Each row comes from the steps of one path. Every step used is in the known rows, and no mark comes twice. Write the path behind each row, first mark first.
In the rows, zero is written as 128.
Known rows:
F C B: [188  90 144 184 108 160 102 126 162 115  70 158 110 114 105 134 117 124]
V B C F R U: [156 134 168 167 167 153 116 146 166 124  49 121  81 114 102 121 119 125]
C U V B: [150  71 128 160  93 139  99 137 147  89  87 149 134 117 121 112 147 129]
F R U: [170 119 162 150 163 172  97 142 167 145  60 105  87 135 100 154 139 139]
B V U: [156  97 140 155 127 101 110 147 119  85  62  80 114 134 103  96 112 111]
V F: [156 112 131 158 129 127 136 120 123  93  71 109 129 137 105 122 113 115]
C B V: [174  75 107 205 118 127 110 116 119  92  95 111 127 119 111 101 110 102]
V B C: [152  96 147 163 134 111 148 128 143  98  38 120 107 111  72  90 103 102]
B C: [171 107 144 156 124 149 136 142 140 115  44 111  78 126  90 111 110 104]
B V F R: [137 115 128 149 168 120 126 129 118  68  54  86 133 138  84 124  92 113]
F C U V: [172  92 144 142  83 190  84 159 170  99  59 172  92 125 121 140 145 141]
U V F: [155  97 112 162 117 123 138 135 130  72  82 123 136 148 112 115 147 133]
V F C U: [158 127 154 134  99 179 101 133 153  96  51 144 103 125 109 134  97 124]
C F R B: [159 115 131 156 124 167  84 143 147 149  90 135  97 108 146 147 144 126]
R B V: [153  84 102 163 109 120 114 124 131 114  72 109 101 106 109  89 129 107]
R B V F C: [141 110 113 147 114 121 128 118 146  83  40 129 108 108  87  86 104 118]
V B C F R: [146 124 160 163 158 137 122 146 144 104  48 127 107 109  99 124 104 112]
R U V F C: [167 118 140 156 126 153 128 142 177  85  46 147 100 143  97 121 153 161]

Which path is each row?
[140 101 107 138 128 142 116 140 155 104  79 125 119 133 113 125 152 148]
U V F R B
[160  93 139 171 132 126 143 141 171  99  48 129  90 124  83  83 149 134]
R U V B C
[167 118 120 167  94 159 119 144 142 139  72 133  64 105 140  99 131 105]
R B C F
[166 133 157 157 148 174 113 161 139 119  53 121  77 126 116 144 112 113]
B C F R
[151  80 131 166 123 108 150 141 149  78  49 136 114 122  80  86 136 121]
U V B C
[159 106 134 149 116 137 134 140 155  64  46 154 124 139  93 125 138 145]
U V F C
[150 114 133 154 136 118 137 126 132  56  31 122 121 126  77 104  90 116]
B V F C
[140 129 131 129 143 154 132 136 155 121  45 103  81 123  86 110 100 118]
V F R B C
[150  91 148 161 162 131 111 142 179 108  63 128 124 128  89 130 165 157]
F R U V B
[168  93 128 147  86 187 107 162 149 104  65 135  71 132 120 112 134 119]
B C U V
[173 122 140 173 115 157 125 149 128 112  64 126  78 122 129 118 117 101]
B C F
[180  92 128 171 121 152 112 145 161 117  78 126  95 142 119 123 177 147]
R U V
[146 108 130 135 120 180  91 151 143  87  84 125 122 147 123 149 132 139]
C U V F R
[152  99 125 124  97 204  83 168 175 136  64 138  55 118 120 121 140 134]
F R B C U V
[149 117 136 143 109 156 105 132 137  66  45 129 106 120 101 110  82 112]
B V F C U
[179  85 127 191 117 140 107 124 145  84  64 142 116 109  95 109 102 114]
F C B V
[151  69 127 173 120  99 132 130 143  79  76 141 149 123  99 106 155 132]
U V B
[173  91 120 183 103 146 123 127 156  68  81 163 135 136 109 119 130 143]
U V F C B
[140 113 112 131 131 151 132 150 161 101  54 120  86 132  93 103 131 136]
U V F R B C
[174 129 145 164 147 187 106 175 166 117  62 130  61 139 127 135 159 146]
B C F R U V
[175 147 162 162 158 191 104 162 161 139  53 113  54 129 121 141 127 127]
B C F R U
